Known rows, with every step that occurs:
z, b: [-31  -1   8   1   1 -38  12  32   0   1 -14  13   9   8 -13   5  44 -16
 -11 -17  10  12  -7]
u, a, z, t, j: [-47  12  31  28   6 -35  30 -19  12 -23   0  -3  19 -18 -49  25  24  -2
  -9 -20  21  36  -7]
e, t, z, b: [-46  -3   0  30   1 -33   6  62   7 -24   1 -12  11   2 -26  25  25 -19
 -10 -28   4  18 -29]
h, z, b, e, t, j: [-53 -22  27  18  17 -46   6  51  18 -43 -26 -27  -9  18 -20  25  45 -14
  10 -22  43  31 -47]
u, a, z, t: [-47  20  26  35  12 -11  26  -4  -1 -23  10 -21  21 -29 -42  40  24  -4
  -3 -25  12  44   2]
a, z, b: [-33  11   9  21  11 -29   2  44   4  -7  -2   0  22  -7 -12  18  51 -13
  11 -18   4  17   5]
e, t, j: [-47   1   5  10   0 -43  31 -25   1 -10 -19  13  -1  18 -33  11  -2 -33
 -16   1  10  11 -35]
h, z, t, e, f: [  5  29   8  27  25  -3  15   7  32 -33   2 -39   2  20  23  27  24 -32
  10 -33  33  15 -17]
b, e, f, z, t: [-49  -2  14   2  29   2  31 -45   3 -35 -38 -10   5  15 -11  26  12 -21
  -9 -35  10  26  -4]
e, h, z: [-23  11  10  13  16 -23   3  17  10  -9   2 -28   2  12  18  21  37 -31
  11  -7  15   8 -13]
z, t, e, f: [  1  29  11  11  18  -3  28 -11  20 -19 -15  -8  11  21   5  15  14 -27
 -13 -27  17  12 -14]
t, z: [-18  19   5  20   2 -29  11  35   7 -12  12  -2  12   6  -1  15  11 -16
   9 -12   4  -1 -25]
t, z, b, e: [-30  -7  33  12  12 -29   1  95  11 -29 -12 -11  12   8  -4  16  46   8
  13 -29  20  19 -34]
f, z, t, e, h: [-31  11  13   7  13 -22  33  -7  -7 -13 -39 -15   0  17 -15  12  18 -28
 -23 -35   9  23  -7]
h, z, b: [-27  -1   6  17  10 -37  -3  48  12 -13   1 -17   1   5   4  16  54 -20
  12 -22  24  16  -9]
a, u: [-27  29   7  10   5 -14  30  -6  -5  15  -2  11  14   9  -7  -1  14 -15
  12  -9   3  -7   5]
b, e, h, z, t: [-48   1  33   8  26  -1  -4  48  10 -35 -17 -54  -1   3  -4  39  41 -12
   7 -25  33  31 -29]
f, z, b, e, t: [-70 -24  17  10  19 -26  31  13 -19 -35 -47 -11  -5  10 -33  28  27 -19
  -5 -33  12  41 -20]
j, t: [-50  11   4  -1   7 -14  42  -1 -10  -5   6   3  -1  14 -27  12  18 -31
  18  10  15  16 -13]
j, t, e, h: [-21  20  23  -2  15 -15  49  28  -4  -6  -7 -11   0  32  -5   6  31 -33
  18   1  19  18 -20]
e, f, z: [-24   5  -8   8  16 -21  38 -74  -2  -8 -19  15   8  21  11   8   7 -40
  -4 -18  -7   3  14]
t, e: [  7  29  16   9   9 -27  34  19  -1  -6 -15   0   3  24   9   8  11 -22
   9  -7  20   7 -26]
b, e, f, z: [-29  -2  15   2  32 -10  39 -47  -4 -29 -34   2   4  27  14  16  14 -26
  13 -20   7  14  -4]

Rows:
[-44   1  15   9   8 -35  -3   8  25 -14  -8 -23   0  10 -16  15  36 -24
 -16 -21  27  12 -23]
e, h, z, t, j
[-51 -20  24  -3  16 -34  25  20 -15 -21 -46   2   0  13 -15  12  40  -9
   2 -31  15  29 -10]
f, z, b, e
[-51 -14  20  -2  24 -23  34 -59  14 -34 -44   7   3  24 -20  11  13 -18
 -16 -33  18  20 -13]
b, e, f, z, t, j
[ 21  31  11  10  19 -16  37 -15  16 -11 -12   4  10  33  32   6  15 -31
   8 -13  11  -1 -14]
t, e, f
[-57 -16  37   1  19 -21  15 107   7 -31  -2 -23   8  16 -18  16  67  -3
  24 -19  18  28 -29]
j, t, z, b, e, h
[-54 -12  28   8  16 -21  20  99   5 -35   2 -16   5  13 -26  17  53   0
  32 -18  28  29 -33]
j, t, z, b, e
[-23   1   7  18   1 -41   0  69  11 -11   6   2  16   4  -7   9  40  -8
  -2 -30   7   6 -17]
t, z, b
[-58   2  -2   7   4 -19  27 -36 -13 -11 -25   1   2   0 -36  20   3 -26
 -22 -28   6  23   2]
f, z, t
[-41  12   2  15   6 -16  31  38   3 -17  27  -7   5  13 -20  16  16 -23
  28  -1  14  10 -22]
j, t, z
[  8  24  20  18  20 -26  15  42  14 -15  -4 -36  -3  24  33  17  36 -30
  21 -15  26  10 -26]
t, e, h, z
[-14  -5  25  13  24 -20   4  62  27 -34  -9  -8  20  17  18  15  51  -3
  12 -34  12  10 -22]
t, z, b, e, f
[-28   3  33   8  27 -11   2  44   8 -27 -15 -42  -2  14  20  28  43 -17
  26 -10  27  20 -31]
b, e, h, z
[  0   2   6  10  19 -38  38 -15   9 -13 -31  12   9  32  21   0  37 -30
  -4 -40   6  12   9]
t, e, f, z, b
[-18  23  14   4  12 -16  53  23  -5 -11  -1  -4  -6  31 -12   9  16 -30
  26   5  28  19 -24]
j, t, e
[-45  -4  -3   4  11 -35  33 -85  14 -15 -28  23   7  21 -21   1   7 -34
 -32 -31   7   8   4]
e, f, z, t, j
[-58 -12  25   6  16 -19  18  47  -6 -30 -35 -14   1   8 -27  30  34 -13
  -3 -19  18  37 -36]
z, b, e, t
[-31 -11  -6   5  13 -34  27 -40   4  -7 -26  20  12  18   4   2  37 -33
 -12 -34  -6   9  20]
e, f, z, b
[-31  -6  13  10  13 -35  -7  53  13  -9  -5 -24   5   9   9  13  68 -24
   2 -24  16  14  -6]
e, h, z, b
[-24   2  19  10  19 -31  22  80  13 -20   3 -36  -5  27   6  12  72 -29
  31 -18  35  27 -16]
j, t, e, h, z, b
[-52 -24  31  -9  22 -32  20  27 -13 -16 -52  -2   4  17  -9   9  55 -11
  -6 -33   7  28  -6]
f, z, b, e, h
[-48  28   6  25  13  -3   5  14   2 -18   1 -16  19 -16 -32  34  20 -15
   2 -18   9  23  -1]
a, z, t
